Each row was made from one walk, in order. Every step used is in the known rows, and no mark comes twice. Write each row's walk.
Known rows:
zamig zazeri: [ -2 -29  -4   6  -5 -17  14   2   5  -8  24 -16  11   2 -10  11  -1  -4
 -14  -2  11   0  -2   5   2 -23  -9  11  17  -4  -1 -18   4  16   2 -10
  10   0]
zifon dibu dage mulinap: [-15  -7  -1   7   4  21 -11  27  -6 -13 -24 -10  21  -3  -3 -13   1 -10
 -27   3   2   4  10  -1 -10 -19  10  -5 -18  -5  -9 -12  -4  -4  -2 -31
  10   0]
zazen figu sadided: [ -9  17  -7   2   7  -2   0  10  13  19  24  13   2  -3  -1   2  -2  -2
   1   1  -4 -14  22  -1   2  -8 -14 -14  23  -1  -8  10 -24  -2  13 -12
  12  -5]
ketaton nivor nibas zifon dibu dage mulinap: [ -7   2  -1  13  -1 -26   8  21  -9 -19 -41 -21   1 -14  -7 -12   9   9
 -16  11 -11   0  -2  -8  -2 -28  23   6   9  -2  -9  -5  11  -5   7  -1
  11   5]
nibas kudef mafot sadided figu: [  3 -19   4  -1   7  31   6  -6   9  -9   7  20 -10  -2  -3  15  -5   5
   7   4   0  -9   9   3  -3  17  -1   4  -7 -21   0  -6  -4   2  10   2
   4  -3]
ketaton nivor nibas: [  0   3  -3  18  -9 -29  18   9  -4 -14 -16 -26 -16  -5  -1  13   8   9
 -17   4 -19  -8   4  -6   4 -34  18  14  10  -1  -5  -6   0   4  -4   2
  10   3]
figu zazeri zamig: [ -5 -17  -1   7   4 -21  11  22   3  -8   2  -8   0  10  -9  23  -4   1
 -13  -4 -12  -8  22 -12   3 -20 -17  12  18  -7  -4  11  20   7 -11 -16
  10   4]
zifon dibu dage mulinap kudef nibas nivor: [ -7 -12  -4   0  -3  18 -22  28  -9 -19 -45   3  18  -3   0 -29   0  -7
 -22   9   1  -2  10   0  -7  -1  12   8 -31  -7  -5 -15   4  -5  -1 -12
  11  -2]
mulinap kudef: [  7 -13  -1   0  -2   5   2  12   7  10   1 -11  -6  11   7 -18   2  -8
   2   2  -3  -9   8  -7  -5 -17   9  33 -19   3  -7   1  23   6   7  -8
  10  -7]
mulinap kudef mafot sadided: [  9 -26  -2  -1  -1  26  10   5  12  14   8   2  -9   7   5 -14   0 -11
  10   6  -6   1  20 -12  -9   9  -9  25 -35   0  -5   2   3   4   4  -9
   7 -11]
dibu zifon nibas kudef mafot: [ -6  -8   5   4  -7  13 -11   0  12   3 -28 -13 -11   6   9   3  -1   8
  17   9 -17 -14   0   1  -6  29   9  18  -2   1  -8  -9   8  -1   3  -2
  12  -6]
zamig zazeri figu sadided mafot kudef: [  3  -8  -7   6  13  -7  14   3   7 -25  29  -2 -11  -8 -11  -9  -2   1
 -15 -12   5  -1 -10   4   2 -46 -22   9  32  -6   2 -11  16   2 -12  -7
  13   2]
nibas kudef mafot sadided zamig zazeri figu zazen: [  3 -19  -5   4  12  25  13  -8   5 -37  17  15 -10 -11  -5   9  -2   3
   1   6   2  -3   4   1  -8  24  -7   5   8 -14   6 -12  -3   1  -5   3
   5 -16]
nivor ketaton: [ -5 -10  -5   6  -7   0  11  13  -1   8  17 -18  -3  -5   8  28  -1  -2
  -1  -5  -8  -4  -4   0   1 -31   8   1  23  -2  -6   4 -14   2   7   1
  13   0]
figu zazeri: [ -8  -8  -5   6  -4 -19   0  19   3  -8   6   1   4   7  -4   9  -3   1
 -11  -2   0 -13  18  -5   1 -10  -5  -4  11  -7  -3  10   7  11  -7 -19
   9  -1]
mafot kudef: [  4   3  -1  11  11  -7   2   2   7  14  10 -10  -2  -1  -9   4  -7  -9
  -6  -8  -5 -10   9  -4   7 -30   0  15  12  -8 -12   0   1   3   1  -9
  12   1]
zazen figu sadided zamig: [ -9  22  -7   2   5   1   0  14  15  21  36  13   0  -7  -1  -3   1   0
   5  -3  -1 -10  18  -2  -2  -8 -14 -11  22   0  -9   6 -13  -7   7 -11
  11  -7]
zazeri figu sadided mafot kudef nibas zifon dibu: [  6  25  -3   3  18   5  -2  16   1 -13 -12  17  -9 -18  -1 -31  -3   6
 -15  -6 -15 -10  -4   4  -7 -12   4  14  23  -1   0   5  30 -20 -16   6
  14  12]
mafot kudef mulinap: [  8   3   4   5  20 -14   7   5   5  16   5  -1   2  -2 -13  13  -7  -5
  -5  -8  -3 -12   4  -8   4  -8   3  18   3 -17  -9   2 -18  -2   7  -2
  12  -4]
dibu dage mulinap: [-14   4  -1   7   5   6  -1  20  -4 -18  -6   1  15   4   2   9   0  -3
 -15   3  12   0  11  -7  -2 -35 -15 -10  -2  -5 -13  -3 -10   2   9 -27
  12  -6]
dage mulinap kudef mafot sadided: [  2 -22   2  -4  10  18  13  11   6  -1  11   3   1  11  10  -9   0  -6
   4   5   3  16  12 -20 -12  -4 -26  10 -35   7  -9  -3  18   3  10 -18
   5 -14]
nibas zifon dibu dage: [ -8  -8  -1   6   3  -2  -8  25  -1   7 -34  -5  25 -14 -12 -29   2  -3
  -9   7   0  -9   3   6  -8   1  26  15  10  -6  -9   3   5  -4  13  -6
  13  11]
nivor nibas zifon: [ -3   8  -2   7   6 -33   7   6   0   8   0 -14  -2  -4  -5  18   4   7
  -4   7  -7  -9  -9   0   9  -8  13   7  34  -8 -11   7  -1  -6   4   4
  13   7]
dage dibu zifon nibas nivor ketaton: [-16 -17  -2   3 -17 -18 -16  11   3  -5 -16 -23 -13  -5  11  13   6   9
  -1  -9  -5  -3 -14  -4  -9 -16   3  25  16   2  -9 -14  -4  -4  12 -11
  15   1]
nibas zifon dibu dage mulinap kudef: [ -5 -13   2  -1   9   4 -10  28  -1   6 -34  -5  23  -8  -6 -43   3  -5
  -2  11   5  -1   0  -4 -11  -3  21  18  -6  -2 -11   2  26  -6  19  -7
  12   4]
sadided zamig: [ -2   5  -1   9  -4  -2   6  17   5   6  21  -9   0  -3   1   2   5   2
  -5  -9   1  -3   4  -2  -8 -15   3  19   3   3  -8  -9  14  -1  -8 -10
  10  -2]
nibas kudef mulinap: [  6 -11   8  -2  17   4   8   3  -1 -13 -12   7   2  -1  -7  24  -2   7
   1   4   2 -25   1   1   0  22  15  20  -2 -22   0  -5 -13   4  20   5
   9 -10]
zamig zazeri figu sadided: [ -2 -13  -7   7   8 -13  19   1   4 -25  22   0  -5  -6  -6   1   2  -1
 -14  -7   4   1  -1   5   2 -25 -25   6  39  -4   5 -11  23   7  -6 -15
  10  -2]
mulinap kudef nibas zifon: [ 15  -3   1  -7  -3 -11  -4   8   3  19 -10   7   5   1   6 -23  -2   1
  10  12  -7 -16   8  -5  -6  20  17  34  -9   4  -5   3  40  -1  12  13
  12   3]
zifon nibas: [ -7  14   2   7  -9  -3  -2   9   8  -3  -5 -16  -3  16   9  15  -3  -3
 -10   3  -4  -8   3   5  -9  10   1   9  -3   5  -5  -5   4   0  -8 -14
  12   9]
zamig zazeri figu sadided mafot: [ -1 -11  -7   5   6  -6  17   7   6 -30  25  -2  -7  -5  -7  -5   2   3
 -18  -9   5   0 -10   6  -1 -39 -21   8  28  -2   4 -12  16   4 -11  -8
  12   1]
mafot sadided zamig: [  0  -3   5  13   6   6  10  15  12  27  28   4  -5  -4 -10  18  -1  -7
  -4 -12  13  10  15   3 -10   2  -3   2 -15  -2 -11 -10  -3   3  -5 -26
   8   0]
zifon dibu dage mulinap kudef: [-10 -12  -1   3   5  27 -14  29  -4  -9 -26 -12  15   0   0 -27   2 -13
 -19   7   2   3   9  -5 -11 -20  13   5 -30  -3  -9 -10   9  -4   0 -29
  10  -4]
zazen figu zazeri: [-11   5 -12   1  -1 -18 -16  13   9  14  17   5  14   0  -1   5  -4  -1
  -9   1  -5 -23  18 -11  -1   1  -9 -22  20  -2  -8  21 -25   4   1 -17
  10  -8]
sadided zamig zazeri: [ -2 -15  -3   7  -6 -11  12  11   7  -3  35 -16   5  -5  -9   3   4   1
  -5  -9  12   4  -4   3  -5 -21  -8  15  12  -2  -4 -22  16   7  -8 -11
   9  -2]

Write each row's walk:
[ -2  -5  -1   9   0 -19   5  22  -7 -14 -43 -22  -4 -11  -3 -26  10   6
  -9  13 -12   0  -2 -12  -3 -27  26  15  -3  -1  -9  -3  23  -4   9   1
  11   1] -> ketaton nivor nibas zifon dibu dage mulinap kudef
[  2   1   2   2  16 -14   7  -2  -4 -11  -1  -5 -14  -1  -6  44   1   8
  -6   8  -7 -21  -9   0  12  12  14   2  13 -27  -4  -3 -24  -4   5   2
  11  -7] -> nivor nibas kudef mulinap
[  8   6  -4   5   1 -19  -9   1   1   1 -14  10   3  -5  -8   1 -10   1
 -10  -4  -6 -19  10   2  11  -1   0  19  10 -14  -5  -6  -2   1   0  14
  14   5] -> mafot kudef nibas nivor
[ -5 -19  -1  -4   5  14  -7  25  -1  -1 -34  -2  23 -10  -3 -47   4  -3
   3  15  -2  -1   3  -8 -13   6  12  19  -8  -3  -9   4  18  -8  16  -3
  11   1] -> nibas zifon dibu dage mulinap kudef mafot
[ -9   5  -4   8   5 -17  -6  14  -4   3 -21 -16   5 -10 -11   3   5  -1
 -13  11  -7  -8  -7   4   6  -7  23  -1  23 -14 -11   4  -8 -11  -1  -5
  14  10] -> nivor nibas zifon dibu dage
[  8   8   3   3  13   2   2  17   8   3   9  -9  -3   1  -9  -1  -7   4
 -14 -12  -1 -13 -13  -6  -5 -37  13  23 -16  -9  -8  -2 -30  -6  -4  13
  14   4] -> sadided mafot kudef mulinap
[ -4 -14  -2   1  -5  13   7   7  12   5  20  21  -5   3  -5  12  -6   0
  -1  -2  -1   7  19  -5  -9   6 -17  -9  -8 -13  -1   6  -8   0  -7  -8
   4   2] -> kudef mafot sadided figu zazeri
[  9  12   1   1   4   4 -12  17   5   8  -6  -5   6  -9  -8 -23  -8   4
 -16  -3  -8 -15 -10   2  -7 -20  28  21 -10  -2  -8  -6   3 -12 -10  20
  15  19] -> sadided mafot kudef nibas zifon dibu
[  7  10   0  -1  -4 -26   0   7  -2  14 -11  14  19  -8   0   3  -5  10
  -3   9  -8 -17   7   4  -3  31  13  17  18   2  -4  -1  19  -3  10  15
  13  14] -> kudef nibas zifon
[  2  -3  -8   0 -18 -16  -5  10  -7 -10 -17  12   6  -6   6  21  -5  11
  -9   1  -9 -17   2   8   6  12   7  11  15  -8   2  -7 -13   1   4  24
  14   4] -> kudef nibas nivor ketaton
[ -4  -4  -2   4  -2  19  11   3  11  -1  20  20  -6   4  -2  15  -6  -2
  -4   0  -2  14  16   0 -14   2  -4  -3  -8  -4   1   0 -20  -5  -6   7
   5  -1] -> kudef mafot sadided figu zazen
[ -5   1  -3  16  -6 -25   7  18  -7 -12 -43 -22  -4 -17  -9 -12   9   7
 -15  11 -15  -9   1  -2   1 -24  32  12  13  -5  -7  -2   3  -4   3   3
  12   8] -> ketaton nivor nibas zifon dibu dage
[ -9   3   5   9 -11  -7 -11   9  13  22 -21 -22  -7   9   8   5  -1   2
   4   0 -13  -5  -1   3  -8   9  11  16   0  13 -12  -9  12  -1  -2 -10
  14   1] -> dibu zifon nibas
[ -4  10   1   4   3  11  16  23  12 -10  18   8 -13   6  -2  -3  -1   7
  -4  -7   3  -4   9   6  -2 -43  -5  10  -1  -2  -3  -5  -5  -1   0   0
  13   8] -> figu sadided mafot
[ -2  -2  -8  10   1 -12  10   8   3 -26  30  -8  -1  -9  -3  -2   4   1
 -17  -9   6   6 -11   0 -12 -20  -4  14  27   4   2 -15  23  -2 -21  -2
  10  -8] -> sadided zamig zazeri figu zazen
[  5  -7   4 -10   8  -1  -4  18  -3   4 -12   3  17   3   9 -28  -1   1
  -4  11  -1   5   1 -13 -13  10   7  18 -24   9  -7  -8  50  -6  11  -3
   9  -1] -> dage mulinap kudef nibas zifon dibu
[ -4  -3  11   2   2  -2 -11   5  10  12 -31 -11  -9   7   3  14  -1   8
  13   4 -10 -15  -6   3  -6  33  18  20  -5  -3  -9 -10   3  -1   9  -3
  13  -6] -> dibu zifon nibas kudef mulinap
[ -5 -23  -8   5 -14 -12   1  18  -3 -15 -19  -7   1  -3   1  11   1   6
  -5  -7   0 -10  -7   7   8 -23   3  18  21 -11  -1   0 -27   8  14  19
  14  -2] -> nibas nivor ketaton
[  0  -3  -2  14  -6 -30  12  16  -5  -6 -36 -27  -5 -14  -7 -12   9   9
 -15   8 -20  -6  -2  -3  -1 -17  34  19  14   0  -5  -4  14  -2   3  10
  10   9] -> ketaton nivor nibas zifon dibu
[  7 -29   1  -5   1  16   9  11  14  10  14   7 -17  13  -2  -5  -4  -6
   9   2  -9   6  20 -16  -9  -5 -15  22 -24  -7  -3  10  25   0  -4  -5
   6  -4] -> mulinap kudef mafot sadided figu zazeri zamig
[-11 -15   0   6  -6 -17  -9   8   4   9  -1 -19  -6  -9   5   8   7   7
  -8 -10  -6  -3  -1 -10 -10 -27   5  28  11   6 -13 -15   5   0  13 -24
  12  -2] -> dage dibu zifon
[ -7  18   0   3  -3  -9  -2  10   6 -13  15   8  -5  10   1   9  -5   4
 -16  -6   3   6  -3   7 -14 -37  26   4  14   1   1  -1   9  -6  -5  22
   9   6] -> sadided figu zazen
[ -3 -11 -11   9   5 -19  11  -1   0 -39  17  -8   3  -3  -3   5  -1  -2
 -26  -3   2   3  -8   3  -7 -23  -6   8  36   4   6  -9   9   5 -13   0
  11  -7] -> zamig zazeri figu zazen
[  2 -26   4  -2  11  22  10   1   9 -13   4  19 -13   1 -10  24  -7   6
   7   4  -6  -9  16  -4  -1  13 -13   6   0 -25   1   2   9   2   3   0
   4  -1] -> nibas kudef mafot sadided figu zazeri zamig
[ -3   5  -2   3   9   7   5 -10   4 -22  15   8 -25   1  -4  39  -2   6
  -3  10  -6  -2  -1   3   5   2  13 -14  11 -23  -1  -3 -21  -9  -7  13
   7  -4] -> nivor nibas kudef mafot sadided figu zazen
[  7   5  -5   2  -5   0  -8  14   2  -6   0  -2  -5  -6  -1   0  -9  10
 -11  -9  -5 -16 -14   2   3 -38  13  17  -1  -8  -5  -5 -22  -6  -9  30
  17  10] -> sadided mafot kudef nibas nivor ketaton
[  2 -13   0  13   8  -2  13   7  11  12  35   1  -5 -10 -14  14   0  -8
 -12 -15  15  14   3   5 -10  -1 -16   0   3  -3  -6 -15   9   3 -12 -29
   7  -3] -> mafot sadided zamig zazeri figu
[  2  14   2   0   9   9 -15  22   1  -4 -10   1  13  -8  -8 -25  -8   5
 -17   0   0  -9 -10  -3  -8 -30  16   7 -14  -4 -12  -7  -2 -15  -7  11
  16  15] -> sadided mafot kudef nibas zifon dibu dage mulinap
[ -7  -4  -1   2   6  11  -4  21  -1 -13  -9  -1   8   7   5  -7   1  -7
  -6   6  12  -1   9 -12  -4 -36 -10   2 -18  -3 -13   0   3   3  11 -26
  12 -10] -> dibu dage mulinap kudef
[ -9   1   8   3  -2  16 -14  -2  17   4 -15   3 -20   9   4  13  -6   5
  15   5  -8   2   0   7 -14  25  18   4  -6   0  -5 -10   6  -7  -1   9
  11  -3] -> dibu zifon nibas kudef mafot sadided figu zazen
[  6 -24  -2  -5  -4  18   0   9  15  12  14  14 -14  10   1 -15  -3  -7
  11   3  -1   2  17 -12 -11   3  -7  12 -29  -7  -2   9  17   2  -2  -6
   5  -7] -> mulinap kudef mafot sadided figu zazeri
[ -6  -1   5  -2  -3  20  -6   0  13 -19  -2  14 -15  13   2  18  -8   4
   7   9   1 -10   6   5  -9  36  -5  -9 -10 -17   1   0  11  -1  -8  -7
   7   6] -> zifon nibas kudef mafot sadided figu zazeri
[  8 -35  -3  -1  -4  21  13   4  15  11  26  -2  -8   3  -2 -17   3 -10
  13   3   4   8  13 -11 -11   5 -14  25 -30  -3  -4  -9  13   6  -1 -10
   6 -12] -> mulinap kudef mafot sadided zamig zazeri
[  4  21   2   0  11  -1  10  17  12   3  14  19  -9  -4  -9 -14  -7   9
   6  -3  -1  -9   7   6   2 -27  -1  13  11  -7  -6  -1  11  -8   4  17
  16  15] -> figu sadided mafot kudef nibas zifon
[  4  15  -1   3   3  10 -17  19   3   3 -13   0   8 -11 -10 -25  -8   3
 -16   0  -4 -17  -7   3  -5 -25  25  14 -10  -7 -10  -4 -10 -13 -10  15
  17  18] -> sadided mafot kudef nibas zifon dibu dage
[ -5   8   5   8   7   1   4   8  13  13  24  17 -10   7  -9  25  -9  -7
 -12 -10  14  18  10  10 -14 -16  15 -11  -5  -4  -4  -4  -6  -2  -2   0
   8   6] -> mafot sadided figu zazen
[ -6   9   4   0   0  25  -3  -3  12 -26   1  11 -17  15   5  21  -8   2
   4  11   0  -3   3   8 -14  31   9  -2 -11 -10   3  -7  -2  -6  -6  10
   8   4] -> zifon nibas kudef mafot sadided figu zazen
[ 11 -15  -6  -6 -14  -3  -7  11  -1   0 -17   4  -6   3  11  -8  -1   1
   4   6  -7 -15   3  -2   2   6  12  30 -11  -4  -1  -2  14   2   7  20
  13  -3] -> mulinap kudef nibas nivor ketaton
[ -3  -3   4   3   0  27   2  -3  11 -16  -7   1 -11  11   5  19  -5  -1
   5  13  -3 -12   9   5  -7  43  -5   4 -16 -10  -2  -8  -5   1  -2 -11
   8   2] -> zifon nibas kudef mafot sadided
[ -7  -4  -2   0   1  24 -17  25  -7  -9 -28  -3  17  -2   2 -21  -1 -10
 -21  10  -1   0  12  -4 -11  -3  14   1 -32  -3  -7 -13  13  -7  -4 -23
  11   0] -> zifon dibu dage mulinap kudef nibas
[ -1  -1   8   6   5   2   3   8  14  28  23  14  -9   4 -10  23  -6  -5
 -10 -13  12  13   9  10  -9 -15   4  -6  -9  -7  -7  -4   4   1   3 -14
   7  11] -> mafot sadided figu
[  3   0  -6   2 -14 -21  -7   9  -5 -12 -26  16  11  -1   1   8  -4  10
 -17   3  -4 -20  11   8   4  21   3  20   3  -7   2 -11  -6   4   1  18
  12   6] -> kudef nibas nivor
[  5 -14  -2  -3  -1  23   5   5  14   5  15  11 -15  11   5 -14  -3  -9
   7   5  -2   9  14  -8 -16  -3   6  18 -30   0  -1   2   6  -3  -1   9
   7  -9] -> mulinap kudef mafot sadided figu zazen
[  2 -19  -1  -6   5  14  10  13   2 -12   7  -3   5  12  15 -17   2  -1
   2   7  -3   8   6 -22 -10 -12 -21  18 -25   9  -7  -2  25   2  10  -9
   6 -14] -> dage mulinap kudef mafot
[  9  18   0   4   1   3  -6  10   6   2  11  -3  -3  -1  -2  -2  -9   6
 -16  -7  -7 -16  -5  -1  -2 -34  11  18 -11  -1  -8  -7  -9  -7 -14  15
  15  13] -> sadided mafot kudef nibas
